Every row comes from one small tree of marks. The marks that hang from a mark follow it in brackets, in alphabetical order. Every link used is in the known rows. Which tree was each row made from?
Known rows:
vebi(bagi matem): [-1.66  2.29  1.21  0.48 -0.23 -1.43 -3.01 -2.21 -1.00 -0.02 -1.90  2.46
 -2.13 -1.36 -0.76 -2.13 -1.66 -0.16 -2.36  1.76  0.92 -0.58  1.39]
tamu(bagi metuge): [ 0.99  2.12  2.43  2.04  0.04 -2.12 -4.00 -1.05 -1.94 -0.64 -1.13  0.24
 -0.12 -1.09  1.86 -3.60 -1.59 -1.01  0.33  0.88  1.54 -2.44  1.10]
tamu(bagi(lopabu) metuge): [ 1.61  2.34  2.66  3.41 -1.03 -2.10 -5.23 -2.38 -2.63 -1.29 -0.37 -0.44
 -0.49 -0.59  3.20 -2.62 -1.97 -1.04  1.94  0.19  1.93 -3.72  1.11]
lopabu(bagi(tamu)): [-1.40  1.95  0.40 -0.51  0.41 -1.43 -4.95 -3.31 -1.37 -3.68 -1.63  0.19
 -1.61  0.23 -0.60 -2.07  0.02 -1.04 -0.31 -0.25  1.33 -2.74  1.74]
vebi(bagi(gigile lopabu tamu) matem(zekele)): [-1.38  1.14  2.26  2.51 -1.49 -2.52 -4.18 -2.29 -3.36 -3.09 -0.08 -0.82
 -2.70  0.08  0.22  0.11 -3.63  0.52  0.28  0.48  2.46 -4.77 -0.45]
metuge(tamu): [-1.70  2.38 -1.14 -0.39  0.51 -0.74 -1.22 -1.91 -0.51 -1.76 -0.66  2.36
  0.21  1.06 -0.24  0.55  0.97 -1.50 -2.81 -0.87  0.70 -1.19 -0.01]
tamu(bagi(gigile(zekele(matem)) lopabu vebi) metuge): [ 1.01  0.66  5.29  5.06 -1.97 -5.42 -5.74 -2.44 -3.75 -4.27  1.33 -2.05
 -0.68  0.92  3.40 -1.06 -3.46 -1.20  1.98 -0.72  3.59 -5.84 -0.66]
metuge(tamu(bagi(gigile lopabu vebi))): [-1.44  1.08  2.35  4.48 -1.40 -2.30 -5.10 -3.02 -3.05 -5.17  0.71 -0.91
 -0.90  2.95  2.15  2.93 -1.14 -1.84  0.64 -1.88  2.60 -5.25 -1.64]
loga(tamu(bagi(gigile(zekele) lopabu) metuge)): [ 0.12  0.44  2.79  3.16 -0.64 -4.16 -6.64 -3.07 -3.97 -3.86  0.09 -1.04
 -1.03 -0.45  1.84 -2.81 -2.95 -2.69  2.25 -0.63  2.77 -3.22 -0.03]
matem(zekele): [-0.08  0.31 -1.20 -1.99  0.11 -1.48  0.65 -0.42 -1.15 -1.68 -1.03  1.73
  0.10  0.39 -0.45 -0.05 -0.07  0.47 -1.28 -0.50  1.50 -2.52  0.09]
vebi(bagi(tamu) matem): [-2.32  2.35  1.44  0.93  0.16 -2.00 -4.40 -2.29 -1.42 -1.49 -1.82  1.67
 -2.50 -1.06 -1.22 -2.16 -1.76 -0.27 -1.96  1.62  1.18 -1.31  1.27]
vebi(bagi(gigile tamu) matem): [-2.19  1.66  3.16  2.66 -0.45 -2.59 -4.01 -1.67 -2.24 -2.53 -0.85  0.14
 -3.09 -0.64 -0.40 -1.51 -2.47 -0.96 -1.38  1.26  1.48 -2.46 -0.14]
tamu(bagi(gigile(zekele(matem)) lopabu) metuge): [ 1.17  1.57  4.47  3.59 -1.62 -4.55 -5.18 -2.84 -3.15 -2.14  0.89 -0.99
 -0.32 -0.15  3.49 -2.66 -3.23 -0.85  1.46 -0.61  3.00 -4.88  0.50]
metuge(tamu(bagi)): [-1.93  2.39 -0.18  0.45  0.44 -0.98 -3.84 -2.80 -1.09 -1.65 -1.29  1.99
  0.27  1.17  0.20  0.06  0.00 -0.88 -1.75 -0.75  1.43 -2.27  0.59]
bagi(gigile(zekele)): [-1.28  0.06  0.48 -0.14 -0.59 -3.54 -1.00 -0.84 -1.41 -3.36  0.12  0.89
 -0.84  0.80  0.89 -0.06 -0.11 -2.11 -0.88 -1.20  1.67 -1.94 -0.11]
lopabu(bagi(tamu vebi)): [-1.54  1.00  1.32  0.91  0.08 -2.34 -5.47 -2.82 -1.98 -5.81 -1.15 -0.79
 -1.91  1.32 -0.71 -0.60 -0.17 -1.44  0.24 -0.39  1.93 -3.68  0.60]
vebi(bagi(gigile) matem(zekele)): [-1.36  0.89  1.78  0.67 -0.76 -2.00 -1.46 -1.00 -2.22 -1.01 -0.93  0.65
 -1.93 -0.71 -0.67 -0.78 -3.22  0.75 -1.75  1.28  1.76 -2.75 -0.31]
bagi(gigile(zekele(matem)) tamu(metuge) vebi): [-0.23  0.17  4.47  3.37 -0.48 -6.15 -3.08 -0.34 -2.87 -5.77  1.46 -1.84
 -0.80  0.95  0.97 -1.17 -2.05 -1.94 -0.35 -0.51  2.85 -4.44 -1.66]
loga(tamu(bagi(gigile lopabu vebi(matem)) metuge)): [-0.20  0.62  5.30  6.13 -0.93 -3.77 -6.49 -2.88 -4.62 -5.17  0.10 -2.27
 -1.97 -0.25  2.11 -2.45 -4.20 -1.93  1.90 -0.13  2.62 -4.42 -1.33]
gigile(bagi(tamu) zekele(matem)): [-2.27  0.63 -0.16 -2.24  0.26 -3.93 -3.95 -2.92 -0.36 -1.71 -0.91  3.55
 -0.61  0.37 -2.16 -1.46 -0.17 -0.58 -2.15  0.34  2.64 -1.34  2.23]
vebi(bagi(gigile lopabu tamu(metuge)) matem(zekele)): [-0.10  1.80  3.32  3.68 -1.43 -2.77 -4.60 -1.53 -3.82 -2.20  0.38 -1.92
 -2.21 -1.05  0.97 -1.84 -4.65  0.25  0.70  1.43  2.28 -4.74 -0.46]
zekele(matem): [ 0.23  1.57  2.01 -0.17  0.15 -2.45  0.16 -2.14 -0.47 -0.98 -0.77  2.75
 -0.48  0.07  0.30 -1.39  0.19  0.14 -2.72 -0.53  1.37 -2.23  0.30]

Which tree is each row?
[-0.34  1.50  0.95  1.93 -0.90 -2.12 -5.61 -2.91 -2.24 -2.53 -0.62  0.87
 -2.63  0.35  0.33  0.27 -0.50 -1.63  0.82  0.49  2.11 -2.82  0.58]
vebi(bagi(lopabu tamu))
[-0.88  1.23 -0.58  0.28 -0.77 -3.27 -6.26 -2.41 -1.76 -2.14  0.13  1.18
 -0.77 -0.14  0.11 -1.85 -1.00 -2.17  0.98  0.77  2.45 -1.74  2.39]
gigile(bagi(lopabu tamu(metuge)) zekele)
[-1.07  1.31  3.74  2.88 -0.42 -2.99 -4.61 -1.49 -3.51 -5.67 -0.08 -3.54
 -1.58  0.04  0.15 -2.49 -3.85 -0.07  0.31  0.51  2.09 -5.46 -0.51]
lopabu(bagi(gigile tamu(metuge) vebi(matem(zekele))))
[-2.53  2.45  1.32  3.17 -0.85 -1.64 -5.64 -4.01 -2.21 -3.92 -0.49  0.51
 -0.58  1.89  1.19  1.16 -1.64 -0.33 -0.70 -1.11  1.97 -4.14  0.08]
metuge(tamu(bagi(lopabu vebi(matem))))
[-1.27  1.28  2.13  1.18 -0.18 -2.03 -4.48 -2.67 -2.22 -4.78 -0.69 -1.33
 -2.18  0.69  0.31 -1.39 -0.73 -1.68  0.22 -0.65  1.60 -3.91  0.37]
lopabu(bagi(gigile tamu))
[ 0.43  0.40  4.75  4.89 -1.69 -6.11 -4.63 -1.73 -3.70 -6.47  2.34 -2.61
 -1.24  1.51  2.45 -0.13 -2.45 -1.97  1.40 -1.25  3.29 -5.85 -1.67]
bagi(gigile(zekele(matem)) lopabu tamu(metuge) vebi)
[-0.74  1.10  1.97  2.03 -1.83 -1.97 -2.76 -2.29 -2.92 -1.67 -0.18 -0.01
 -2.31 -0.23  0.61  0.16 -3.60  0.72 -0.18  0.61  2.17 -4.02 -0.35]
vebi(bagi(gigile lopabu) matem(zekele))
[-2.24  1.58  3.28  2.55 -0.46 -4.20 -6.37 -2.34 -3.03 -6.04  0.03 -2.92
 -1.69 -0.01  0.33 -3.22 -3.34 -1.46  0.19  0.27  2.03 -3.97  0.59]
lopabu(bagi(gigile(zekele) tamu(metuge) vebi(matem)))
[-1.91  1.51  1.80  1.97 -1.89 -3.19 -4.73 -3.23 -2.37 -2.04 -0.06  0.72
 -2.57 -0.31  0.99 -0.65 -2.87 -0.98 -0.34  0.36  2.01 -2.40  0.84]
vebi(bagi(gigile(zekele) lopabu) matem)
[-2.09  0.16  0.54  1.52 -1.15 -2.31 -4.58 -2.43 -2.37 -4.35 -0.33  0.58
 -1.78  1.32 -0.94  1.08 -1.94  0.30  0.27  0.37  2.78 -4.16  0.55]
gigile(bagi(lopabu tamu vebi(matem(zekele))))
[-1.56  1.86  3.39  4.00 -1.56 -2.57 -5.30 -2.92 -2.92 -3.17 -0.09 -0.53
 -3.46 -0.14  0.97 -0.52 -2.82 -0.96  0.17  0.55  1.88 -3.73 -0.10]
vebi(bagi(gigile lopabu tamu) matem)
[ 0.28 -0.42  3.27  4.74 -2.17 -3.17 -2.14 -1.34 -3.10 -6.09  1.38 -1.43
 -2.21  2.38  2.88  2.78 -0.57 -2.39  1.47 -1.81  2.32 -5.00 -2.30]
bagi(gigile lopabu vebi)
[-1.97  0.18  2.42  3.29 -2.16 -4.31 -3.22 -2.29 -2.81 -6.08  1.14 -0.93
 -1.85  1.73  2.12  1.20 -2.16 -1.40  0.42 -1.70  2.33 -4.17 -0.81]
bagi(gigile(zekele) lopabu vebi(matem))
[ 0.29 -0.34  4.60  4.66  0.05 -3.95 -5.27 -1.23 -4.05 -4.89 -0.29 -1.64
 -1.48 -0.05  1.12 -2.13 -2.70 -2.89  1.30  0.14  2.62 -3.41 -1.80]
loga(tamu(bagi(gigile vebi) metuge))
[ 0.86  1.37  2.42  2.99 -0.09 -2.51 -6.32 -3.34 -3.38 -2.58 -0.88 -0.08
 -1.00 -0.93  1.54 -3.36 -2.22 -1.93  1.81 -0.03  2.17 -2.73  0.47]
loga(tamu(bagi(lopabu) metuge))
[-1.78  0.55  2.44  1.24 -0.82 -2.16 -2.87 -2.22 -2.67 -5.07 -0.62 -1.66
 -1.72  0.88 -0.09 -0.59 -2.79  0.42 -0.59 -0.32  1.99 -4.72 -0.37]
lopabu(bagi(gigile vebi(matem(zekele))))
[ 0.38  0.22  4.41  5.08 -0.51 -4.12 -2.68  0.95 -3.25 -5.99  1.15 -2.85
 -1.62  0.89  1.67 -0.42 -1.40 -2.86  0.75 -0.11  2.03 -4.37 -2.43]
bagi(gigile tamu(metuge) vebi)
[ 1.12  2.29  1.82  3.05 -0.67 -2.43 -3.99 -1.66 -2.45 -3.14  0.43 -0.86
 -1.05 -0.18  2.27 -1.88 -0.86 -1.76  1.29 -0.25  1.47 -3.52  0.27]
bagi(lopabu tamu(metuge))
[-1.74  1.33  2.22  3.71 -1.10 -2.96 -4.35 -2.68 -2.48 -6.06  0.05 -0.68
 -2.23  1.41  1.21  0.56 -1.26 -0.63  0.33 -1.07  1.86 -4.44 -0.31]
bagi(lopabu tamu vebi(matem))
[ 0.64  0.89  4.88  5.65 -1.92 -3.42 -4.57 -1.34 -4.35 -4.11  0.75 -3.09
 -0.93  0.33  3.25 -1.19 -4.83  0.25  2.11 -0.03  2.90 -6.48 -1.11]
tamu(bagi(gigile lopabu vebi(matem(zekele))) metuge)
[-1.30  1.93  1.57  3.15 -1.07 -1.52 -4.57 -3.41 -2.49 -3.25  0.32  0.00
 -0.63  1.96  2.20  1.61 -0.98 -1.51  0.17 -1.73  2.09 -4.45 -0.63]
metuge(tamu(bagi(gigile lopabu)))
[ 0.25  0.97  2.48  3.17  0.16 -3.45 -3.17  0.22 -2.33 -4.84  0.08 -1.21
 -0.99  0.43  0.67 -1.24 -0.60 -2.22  0.13  0.37  1.70 -3.13 -0.95]
bagi(tamu(metuge) vebi)
[-0.15 -0.33  4.74  3.30  0.11 -5.67 -5.49 -2.30 -3.72 -4.69  0.00 -0.84
 -0.80 -0.03  0.51 -2.76 -3.24 -2.00  0.34 -0.20  3.32 -3.50 -1.15]
loga(tamu(bagi(gigile(zekele(matem)) vebi) metuge))
[-0.18  0.77  2.49  1.64 -1.87 -3.98 -4.16 -3.34 -2.32 -1.94  0.52  1.11
 -2.11  0.52  1.05  0.36 -1.72 -1.26 -0.10 -0.22  2.87 -3.25  0.05]
vebi(bagi(gigile(zekele(matem)) lopabu))
